What can hang from each mark:
J349: J450
J214: J609
J92: J609 J932
J450: J60 J349
J932: J92 J214 J338 J450
J609: J92 J214 J338
J338: J609

Every row comes from one small tree of marks. The marks that hang from a mark follow it in brackets, in the order of their numbers. Every link used is in the known rows. Which tree was each row made from?
Known rows:
J338{J609}: 2.905,-3.601,-0.797,1.084,0.448,2.150,-0.660,-6.251,0.180,-0.029,2.919,-0.476,-0.387,2.251,-1.483,3.733,1.382,-1.742,3.731,0.790,-0.830,-0.845,-1.554,-0.617,4.093,0.158,-2.237,2.013,-5.964,-0.034
J338{J609{J92{J932{J450}}}}: 1.418,-0.047,1.457,0.169,-0.594,-0.419,0.533,-2.094,0.514,-1.577,-0.216,2.889,2.015,2.030,1.214,0.347,1.315,2.382,-0.726,1.707,0.137,0.989,-1.006,1.353,-1.875,1.504,-0.362,0.933,-1.463,0.866
J214{J609{J92}}: 2.395,-1.118,-2.145,-0.491,0.384,2.516,1.007,-3.688,0.322,-1.281,2.759,0.342,-3.379,1.185,0.249,1.103,2.015,-2.065,0.337,-0.087,-1.656,1.161,1.506,0.281,1.250,2.242,1.052,1.145,-2.001,-0.040
J338{J609{J92{J932{J450}} J214}}: -0.309,0.304,0.320,-0.537,-1.835,-1.235,0.399,-2.094,-2.544,-1.563,0.153,4.901,2.560,0.064,0.258,-0.500,2.132,3.854,-1.450,0.372,-0.404,0.688,0.533,1.300,-4.712,2.949,-0.228,-0.534,0.306,0.861
J214{J609{J92{J932{J450}} J338}}: -0.488,2.451,-0.952,-1.776,0.801,0.514,-0.675,-0.106,1.235,-3.253,-2.454,0.288,-1.719,2.080,1.855,-1.511,0.713,0.771,-3.460,1.648,-0.888,2.786,2.290,2.342,-2.825,-0.753,3.864,0.667,3.681,1.651
J338{J609{J92{J932{J450{J349}}} J214}}: 0.192,1.267,-0.637,-0.256,-3.059,-1.263,1.289,-0.731,-0.883,-0.575,-0.494,4.515,1.618,-1.889,2.975,-1.389,0.807,1.955,-0.697,0.628,1.034,-1.100,0.012,1.250,-4.663,4.146,0.045,-0.750,-2.479,1.009
J338{J609{J92{J932{J450{J60}}} J214}}: 2.261,0.250,1.020,-0.702,-1.946,-0.893,-1.124,-1.531,-0.250,1.270,2.142,3.836,0.947,-0.769,-1.730,0.165,0.366,1.401,1.281,-1.399,0.609,1.724,-0.636,1.564,-4.301,2.938,-0.372,-0.896,-0.181,0.764
J349{J450}: 5.472,-4.630,-0.616,0.675,2.512,4.333,-1.293,-4.276,2.474,3.138,3.134,-2.839,-1.515,1.895,-2.707,4.366,0.398,-5.470,5.930,-0.529,2.732,-0.410,-2.773,-1.836,7.320,0.135,-1.149,0.287,-6.500,-2.131
J932{J92 J214 J450{J60}}: 3.480,-1.371,2.054,0.084,-0.275,0.142,1.287,1.835,1.566,6.727,0.861,-3.471,-0.030,0.010,-1.732,0.569,-2.011,-2.283,2.846,-3.267,2.817,-2.017,-4.529,-0.333,1.020,-0.398,-2.037,-1.843,-0.584,-2.302
J214{J609{J92{J932} J338}}: 0.467,1.117,-2.569,-1.329,1.089,0.189,-0.513,-2.040,0.480,-4.878,0.364,1.671,-2.745,1.060,-0.033,-0.878,2.161,0.121,-2.182,1.172,-2.892,3.357,4.550,2.215,-1.721,0.654,3.620,1.408,3.626,2.043
J92{J609 J932}: -0.100,-3.562,-1.631,1.699,2.625,0.583,0.674,-2.839,2.680,-2.082,1.753,2.152,-0.294,3.042,-3.290,2.634,-0.033,-0.622,1.632,-0.159,-2.296,2.310,1.436,0.190,1.266,0.276,-0.305,2.920,-1.130,-0.056
J214{J609{J92{J932{J338 J450{J349}}}}}: -2.205,3.422,-0.227,-0.270,-0.542,-0.850,-0.197,3.628,3.348,-1.376,-2.573,0.875,0.241,-1.018,5.917,-2.592,-0.548,-1.255,-2.257,2.243,0.196,0.676,0.793,-0.147,-0.833,0.958,2.191,0.505,0.010,0.632
J932{J92 J214 J338}: -0.822,-0.735,0.200,0.628,0.561,-1.678,2.243,2.371,-2.485,0.634,0.529,-2.103,1.275,-0.840,-0.547,-0.735,1.562,0.405,-0.209,-1.057,-0.139,-2.616,-1.425,-3.317,2.893,-1.178,-1.424,-0.280,2.325,-2.727
J609{J338}: 2.556,-2.142,-1.181,0.837,1.817,3.537,-1.220,-3.551,0.717,-0.536,1.115,-3.819,-2.126,1.818,-1.458,3.461,-0.282,-2.709,3.487,-0.791,0.204,-0.079,0.788,-0.064,5.491,-2.945,-0.793,1.168,-2.884,-0.176
J214{J609{J92 J338}}: 1.630,1.322,-2.940,-1.200,0.878,2.437,-0.335,-2.823,-0.845,-3.688,0.643,-1.398,-4.261,0.892,0.511,0.298,1.451,-1.779,-0.741,0.863,-1.787,1.719,3.192,1.120,1.051,0.222,2.606,1.441,0.567,1.305
J338{J609{J92}}: 3.606,-1.579,-0.865,0.601,-0.488,1.596,1.024,-4.798,-1.642,-1.766,3.008,1.120,-0.754,1.100,-0.077,2.423,2.431,0.104,2.070,0.467,-0.896,-0.254,-0.212,-0.022,1.625,2.562,-1.284,1.768,-4.369,0.393
J609{J92{J932{J450}} J214 J338}: -0.775,2.311,-0.565,-0.766,-0.040,0.076,-0.458,0.131,-1.581,-1.995,-0.969,1.683,1.371,-0.484,-0.371,-0.938,0.447,2.685,-2.196,-1.474,0.618,1.545,2.643,1.888,-3.672,-0.082,1.604,-1.183,3.215,0.612
J932{J92 J214 J338{J609} J450{J60}}: 1.074,1.142,3.233,-0.924,-1.623,-2.319,-0.540,3.098,-1.817,3.496,-0.902,-2.509,0.903,-1.319,0.249,-0.838,-0.758,0.709,1.560,0.033,1.738,-1.871,-4.510,-2.065,0.503,-1.390,-1.671,-1.266,0.872,-1.592
J450{J349}: 4.031,-3.160,-1.708,2.542,0.669,3.778,0.802,-3.119,3.707,2.817,2.457,-2.544,-1.084,0.204,1.185,3.426,-1.445,-5.702,5.144,-1.428,1.326,-2.309,-1.733,-0.782,6.160,0.762,-2.347,1.724,-8.481,-1.175
J609{J92 J214 J338}: 1.364,0.763,-2.860,-0.277,-0.026,2.097,-0.091,-2.816,-3.511,-2.460,1.749,-0.283,-1.619,-1.265,-1.692,1.134,1.526,0.325,0.600,-2.162,-0.421,0.139,3.294,0.826,-0.065,0.968,0.501,-0.507,0.971,0.234
J338{J609{J92{J932}}}: 2.104,-1.843,-0.185,0.934,0.137,-1.175,1.146,-4.000,0.090,-3.420,2.489,4.322,0.617,1.541,-0.388,1.127,3.448,2.041,-0.010,1.266,-1.907,1.396,0.895,0.908,-0.669,2.939,-0.416,2.365,-1.072,0.849
J92{J932}: 1.876,-4.430,-0.137,1.901,2.122,1.180,0.082,-3.415,3.154,0.219,2.869,0.647,0.943,2.804,-2.057,3.100,1.021,-1.819,2.304,-1.222,-0.820,1.286,0.011,-0.163,3.153,-0.598,-1.811,1.655,-2.082,-0.900
J932{J214 J338{J609} J450{J60}}: 0.941,-0.788,3.260,-0.283,-1.035,-0.359,-2.660,0.954,-0.985,4.693,0.491,-2.689,0.567,-1.480,-1.456,1.458,-2.015,-0.625,2.683,0.340,1.695,-1.753,-3.416,-1.594,2.660,-2.017,-2.279,-1.333,-2.637,-0.412

Which tree is each row?
-2.304,2.851,0.045,-0.837,-3.012,-1.752,0.211,2.927,-2.343,0.523,-3.490,-0.639,2.974,-3.002,4.467,-1.841,-0.225,0.677,0.335,0.503,2.404,-3.536,-2.320,-2.692,-0.228,0.088,-0.284,-0.493,-1.578,-1.010 : J932{J92 J338{J609{J214}} J450{J349}}
2.261,2.564,0.066,-1.535,0.617,0.770,-2.574,0.704,3.029,-0.704,-0.472,-0.537,-3.361,0.651,0.345,-0.634,-1.188,-1.897,-0.322,0.219,0.081,4.235,1.692,2.495,-2.489,-0.202,3.017,-0.204,3.034,1.741 : J214{J609{J92{J932{J450{J60}}} J338}}
-3.307,-1.632,-0.319,-0.718,1.158,-2.294,-0.308,0.397,-1.149,-1.530,0.863,1.365,-0.353,-0.317,-1.558,-1.297,1.823,1.076,-2.815,1.180,-2.967,1.003,1.210,-0.775,-0.110,-0.918,0.657,-0.098,3.908,-0.185 : J92{J932{J214{J609} J338}}
-0.192,-0.120,0.573,1.490,0.104,2.349,-1.224,2.216,3.435,3.413,-1.814,-4.301,1.170,-0.608,4.255,1.759,-3.094,-4.258,3.588,0.169,3.148,-2.453,-2.720,-2.272,6.439,-2.745,-2.070,0.198,-6.695,-1.299 : J932{J338 J450{J349}}
1.681,-0.991,-1.734,-0.109,-1.831,0.807,1.144,-5.240,-4.638,-1.844,3.213,3.028,-0.524,-0.465,-1.641,1.616,3.112,2.278,1.271,-1.244,-1.203,-0.326,1.132,0.261,-1.513,3.670,-1.083,0.356,-2.462,0.196 : J338{J609{J92 J214}}
-1.195,-0.714,-3.506,-0.068,1.130,2.467,-0.646,-3.270,-2.626,-2.899,0.864,-0.462,-2.172,-0.215,-4.060,1.958,-0.646,0.108,1.586,-2.058,-1.721,0.503,3.620,0.643,0.192,-1.146,1.070,1.121,0.001,0.751 : J92{J609{J214 J338}}
-0.644,-0.989,-2.215,0.405,2.947,0.679,-0.498,-2.234,1.818,-3.936,-0.136,0.149,-1.334,2.664,-3.116,1.702,-0.543,-0.129,0.587,0.224,-2.261,2.607,3.718,1.171,0.651,-1.889,1.641,3.216,1.534,1.040 : J92{J609{J338} J932}
-1.100,1.699,1.476,-0.323,-2.031,-1.335,0.764,0.809,-3.917,0.188,-1.107,-0.458,1.396,-1.562,1.822,-1.013,1.027,3.424,-2.099,1.834,0.598,-2.141,-1.528,-0.683,-0.357,0.437,-1.420,-1.380,0.081,0.176 : J932{J214 J338{J609{J92}} J450}
-0.025,2.731,-1.033,-2.343,-1.290,0.981,0.707,0.227,-2.694,-0.402,-2.005,-2.370,-3.157,-0.378,0.781,-1.985,0.121,0.430,-3.540,0.803,0.169,-0.236,1.496,2.392,-2.192,-0.394,2.357,-1.666,2.677,1.381 : J932{J214{J609{J92 J338}} J450}
-0.274,-2.651,1.606,0.873,0.461,-0.346,1.243,-0.545,1.314,3.717,0.368,-0.168,2.292,1.553,-1.904,0.640,-0.533,0.448,-0.442,-1.030,0.893,-1.173,-1.957,0.445,0.156,-0.988,-2.036,-1.594,-0.207,-0.946 : J92{J932{J214 J450}}
1.109,-0.767,-2.176,-0.863,-0.832,1.212,2.368,-2.768,-2.468,-0.386,2.512,0.516,-2.859,-0.556,-1.296,-0.416,2.402,-0.311,-2.011,-0.844,-1.995,-0.577,0.903,1.431,-1.094,2.731,0.623,-0.414,0.479,0.267 : J932{J214{J609{J92}}}
-2.254,0.134,-1.258,1.130,2.086,-0.475,1.259,2.078,-0.085,-2.625,-0.509,-1.128,0.152,0.955,0.448,0.360,0.149,-0.305,1.112,-0.270,-1.215,0.276,-0.029,-2.807,3.106,-1.292,0.175,3.274,0.839,-1.407 : J932{J92{J609} J338}
-3.975,0.881,0.431,1.066,0.299,-1.618,0.702,4.639,1.607,0.487,-2.854,-0.327,1.249,-1.674,1.273,-1.344,-3.125,0.325,-1.247,0.964,0.296,-2.151,-0.055,-0.381,-0.421,-0.743,-0.083,-0.108,-0.176,0.102 : J92{J609 J932{J214 J338 J450{J349}}}
0.749,-1.258,-1.319,-0.166,-1.227,-1.429,0.901,-4.302,-3.172,-3.606,2.966,6.158,1.596,-0.389,-2.206,0.090,3.679,3.691,-0.644,-0.460,-2.189,1.116,2.105,0.532,-3.756,3.924,-0.154,0.377,0.739,0.859 : J338{J609{J92{J932} J214}}
-1.986,2.149,0.201,-0.640,-2.084,-0.908,-0.831,-0.104,-4.825,-1.285,-0.192,1.925,2.212,-1.499,1.980,-0.212,1.273,3.562,-0.686,0.668,0.952,-0.991,-0.078,-1.132,-0.910,0.581,-0.495,-0.686,-0.924,0.408 : J932{J338{J609{J92 J214}} J450}
-0.188,1.745,1.390,-0.696,0.782,-0.773,-2.529,3.166,2.949,0.255,0.185,0.935,-0.947,0.336,1.424,-0.809,-1.077,-1.372,-0.228,0.664,-0.580,3.555,0.162,-0.059,-0.676,-0.373,1.653,-0.080,1.979,0.475 : J214{J609{J92{J932{J338 J450{J60}}}}}
-0.270,3.495,-1.223,-1.465,-2.092,0.453,1.863,3.091,-0.273,1.286,-4.748,-4.341,-2.451,-1.753,3.761,-3.383,-1.481,-1.889,-2.633,0.327,1.349,-3.038,-0.642,0.568,-1.463,-0.602,2.822,-1.221,1.783,-0.157 : J932{J92 J214{J609{J338}} J450{J349}}
3.700,1.448,1.699,0.147,1.255,1.026,-2.022,1.357,3.452,0.990,0.088,-1.377,-1.001,0.576,-0.528,1.005,-1.846,-1.283,1.858,-0.921,1.513,2.768,0.621,1.870,-0.592,-1.002,0.811,-0.489,0.784,0.754 : J609{J92{J932{J450{J60}}} J338}
0.828,-0.877,-1.977,-0.274,0.959,0.105,0.875,-3.018,1.704,-3.012,2.146,3.400,-1.646,1.565,-0.076,-0.138,2.510,-0.423,-1.308,0.209,-2.492,2.642,2.207,1.382,-1.266,2.561,1.537,1.646,1.441,0.600 : J214{J609{J92{J932}}}
4.040,-3.209,1.928,1.112,0.537,2.183,-0.684,-0.526,1.895,7.764,2.498,-3.588,-0.894,0.205,-2.654,2.792,-2.873,-3.623,4.413,-3.083,2.961,-1.649,-3.625,0.138,2.913,-1.179,-3.285,-2.200,-4.292,-1.438 : J932{J214 J450{J60}}
-3.886,3.172,-1.323,0.124,-1.131,-0.699,1.747,5.335,-0.630,-0.227,-3.577,-0.479,1.591,-2.564,3.076,-1.730,-2.355,-0.461,0.230,-0.836,1.437,-2.795,-0.503,-2.132,-0.309,0.158,0.613,0.025,-0.014,-1.313 : J932{J92{J609{J214}} J338 J450{J349}}
-1.130,1.341,1.184,-0.359,0.462,-1.389,0.562,5.853,-0.053,3.186,-1.525,-3.215,-0.180,-0.921,-1.328,-0.975,-3.205,-0.408,1.048,-1.638,0.849,-0.958,-2.679,-1.817,0.028,-1.599,-0.618,-0.539,2.186,-1.644 : J932{J92{J609} J214 J338 J450{J60}}
2.394,0.128,1.921,0.706,-1.155,1.650,-3.451,1.355,3.330,4.306,-0.409,-3.927,-0.284,-1.668,3.332,2.451,-3.853,-4.645,5.801,0.909,3.383,-2.026,-3.877,-1.629,5.149,-1.264,-2.232,0.103,-7.983,-0.092 : J932{J338{J609} J450{J60 J349}}
-0.100,-0.165,-0.660,0.156,1.051,1.047,2.258,1.037,1.586,0.405,-1.961,-1.765,0.284,3.421,0.888,0.599,-1.768,-0.831,1.111,-0.384,0.806,-0.306,-2.325,-0.558,0.985,-0.538,-0.004,1.869,-0.871,-1.310 : J932{J92{J609} J450}
-3.063,1.768,-2.372,0.308,-0.327,0.841,-0.471,1.066,1.327,-1.364,-3.029,0.487,-0.193,-1.175,-0.006,-0.550,-3.182,-0.069,-0.225,-0.416,0.425,0.173,2.967,1.786,-2.708,-0.561,2.115,0.686,0.487,1.285 : J92{J609{J214 J338} J932{J450{J349}}}
-3.973,-1.936,-0.656,0.986,2.081,-2.207,0.552,1.257,-0.339,-2.115,0.511,1.923,1.132,0.002,-3.501,0.117,0.208,2.366,-1.318,-0.122,-3.076,0.432,1.931,-0.994,0.344,-1.059,-0.572,1.413,3.003,0.091 : J92{J609 J932{J214 J338}}
-2.305,-0.115,-0.877,0.401,0.521,-1.942,0.112,0.400,-2.097,-3.269,2.316,4.098,2.505,-1.544,-0.842,-0.490,2.785,3.286,-0.751,-1.490,-1.420,1.543,2.854,-0.961,-0.947,0.830,-0.167,-0.325,3.069,-0.288 : J609{J92{J932{J338}} J214}
-4.305,0.147,1.084,-1.306,0.414,-2.057,-0.813,2.533,-0.044,0.717,-2.128,0.585,1.415,0.528,0.445,-1.972,-0.132,1.459,-3.646,1.344,-0.716,0.665,-0.029,-0.384,-0.595,-2.309,0.518,-1.541,3.732,-0.017 : J92{J932{J214{J609} J338 J450}}
-3.102,2.089,0.508,-0.967,0.759,-1.043,-0.672,2.276,1.256,-2.382,-1.789,1.642,0.581,0.936,3.117,-1.640,1.164,0.678,-3.184,2.052,-0.906,2.547,0.942,-0.319,-1.160,-0.838,1.862,0.175,2.974,0.593 : J214{J609{J92{J932{J338 J450}}}}
-2.699,-0.734,2.531,-0.382,-0.794,-3.088,-0.542,1.147,-1.773,0.222,-1.745,0.790,3.318,0.034,-0.153,-0.898,0.550,3.671,-1.820,2.167,0.109,-0.908,-1.515,-0.803,-0.107,-2.278,-1.223,-0.653,1.298,-0.219 : J92{J932{J214 J338{J609} J450}}
0.924,0.056,-0.896,0.508,0.576,-0.885,1.588,-0.703,-1.944,-2.668,0.813,0.934,-0.761,-0.974,-2.470,-0.800,2.285,2.305,-2.693,-1.047,-1.399,0.500,2.669,1.527,-2.070,1.316,0.771,-0.662,4.091,0.640 : J609{J92{J932{J214}} J338}
-1.010,-0.791,-1.380,-1.271,0.958,-0.357,-0.324,-2.598,-0.862,-2.383,0.017,0.179,-2.423,0.489,-2.795,-1.273,1.287,0.353,-2.919,0.290,-3.018,1.283,2.762,1.448,-1.848,-1.144,2.263,0.211,5.100,1.071 : J92{J932{J214{J609{J338}}}}
3.325,-0.385,2.358,0.179,-1.569,-1.470,0.052,-0.570,-0.300,2.405,1.686,2.298,-0.153,-0.445,-1.686,-0.174,-0.136,1.470,0.407,-0.097,0.223,0.600,-1.702,1.889,-3.986,2.726,-1.233,-1.327,0.282,0.315 : J338{J609{J92{J932{J214 J450{J60}}}}}
-1.259,1.744,-1.044,-1.192,-0.845,0.244,-0.480,1.162,1.851,0.529,-3.694,-1.803,-1.637,-1.122,1.720,-2.420,-1.603,-1.395,-3.125,1.159,0.306,-0.725,0.969,1.790,-2.052,-1.158,2.355,-1.460,1.657,1.204 : J92{J932{J214{J609{J338}} J450{J349}}}
-1.977,1.214,1.748,0.866,0.153,-2.536,1.344,3.631,-1.217,0.206,-1.254,1.424,3.273,-0.608,0.910,-1.712,0.794,3.123,-2.985,0.150,0.639,-0.299,-0.072,-0.430,-1.442,-0.219,-0.624,-1.722,3.166,-0.634 : J609{J92{J932{J214 J338 J450}}}
0.261,0.692,2.754,0.789,0.208,-1.900,-0.851,4.490,0.915,2.779,0.859,0.064,1.366,-1.747,-0.636,-1.064,-1.130,0.860,0.086,-1.322,0.960,0.791,-0.860,-0.151,-0.935,0.050,-1.142,-2.051,2.488,-0.437 : J609{J92{J932{J214 J338 J450{J60}}}}
-3.106,-1.754,-0.030,-0.492,-0.107,-1.985,-1.909,-2.066,-3.353,-3.066,1.790,4.159,2.540,-0.713,-2.134,0.450,2.855,3.337,0.204,0.822,-2.208,0.764,1.490,-1.963,-0.263,-0.487,-1.166,0.923,1.234,0.012 : J92{J932{J338{J609{J214}}}}
4.804,-2.142,0.972,1.757,-1.204,3.094,-0.112,1.019,3.567,8.134,1.530,-4.984,-1.412,-2.115,-0.307,1.774,-4.465,-6.174,5.349,-2.830,3.498,-3.590,-4.287,0.497,3.367,0.237,-3.001,-1.937,-7.129,-1.006 : J932{J214 J450{J60 J349}}
3.232,0.349,0.446,-1.122,-0.915,1.552,0.241,-0.017,0.107,4.191,2.060,-1.552,-3.171,-0.313,-0.668,-0.119,-1.141,-2.423,0.022,-1.458,0.726,0.227,-1.407,1.589,-1.615,2.064,0.110,-2.539,-0.825,0.211 : J932{J214{J609{J92}} J450{J60}}
-0.225,1.633,1.286,0.192,-0.614,-0.045,-0.543,0.205,-1.856,-1.243,-1.007,-0.696,1.319,0.213,3.500,0.639,0.575,1.449,0.185,2.079,1.102,-0.432,-1.463,-1.140,1.748,-0.508,-0.934,0.274,-2.924,0.074 : J932{J338{J609{J92}} J450}
-1.644,2.066,1.065,1.390,-1.167,-1.971,2.008,5.075,0.670,1.048,-2.006,0.529,2.205,-2.845,3.758,-2.726,-0.814,1.019,-2.189,-0.026,1.795,-2.255,-0.493,-0.367,-1.011,1.151,-0.475,-1.987,0.205,-0.259 : J609{J92{J932{J214 J338 J450{J349}}}}
0.686,-1.099,3.424,0.147,0.842,-1.411,-3.873,0.750,2.919,1.977,0.476,-0.233,1.675,0.946,-0.097,1.750,-1.413,-0.881,3.086,1.454,0.885,1.688,-2.270,-1.069,2.125,-2.344,-1.617,0.573,-1.823,-0.150 : J92{J932{J338{J609} J450{J60}}}
-2.559,2.080,0.178,-1.796,-0.766,-0.262,0.609,2.379,-2.268,0.274,-1.119,-1.080,-0.507,-1.229,2.208,-2.054,0.798,0.997,-3.624,0.690,-0.416,-0.793,0.218,-0.242,-0.973,-0.206,0.858,-2.065,2.062,0.122 : J932{J214{J609{J92}} J338 J450}
-1.942,1.448,-0.766,0.373,-0.090,0.095,0.984,2.316,2.121,-0.106,-3.812,-1.401,-0.880,-1.018,-0.050,-1.192,-3.305,-0.007,-1.973,0.703,0.391,-1.859,1.399,1.946,-1.998,-0.524,1.017,0.026,0.760,1.495 : J92{J609{J338} J932{J214 J450{J349}}}
-2.408,-1.166,2.191,1.060,1.728,-0.283,-1.717,1.735,2.976,0.939,-0.806,-0.739,3.152,2.148,1.205,1.056,-0.956,-0.330,1.061,0.965,0.895,0.828,-1.359,-1.760,3.468,-3.837,-1.432,0.539,-0.967,-0.767 : J92{J932{J338 J450}}
-1.618,-1.393,0.453,-0.982,-0.122,-0.342,0.466,-0.970,0.889,1.896,-1.007,0.644,0.159,1.840,-1.257,-1.273,0.071,-0.070,-2.652,0.663,-0.610,0.239,-0.662,1.245,-1.789,-0.723,0.670,-1.128,2.226,0.108 : J92{J932{J214{J609} J450}}
-2.308,-0.004,-0.907,0.317,0.932,-1.694,2.705,2.662,-2.708,-1.621,-0.185,-0.651,0.382,-0.708,-1.781,-1.091,0.587,1.995,-0.999,-0.637,-1.667,-1.683,0.061,-2.329,0.666,-0.311,-0.107,0.944,3.416,-1.474 : J932{J92{J609} J214 J338}
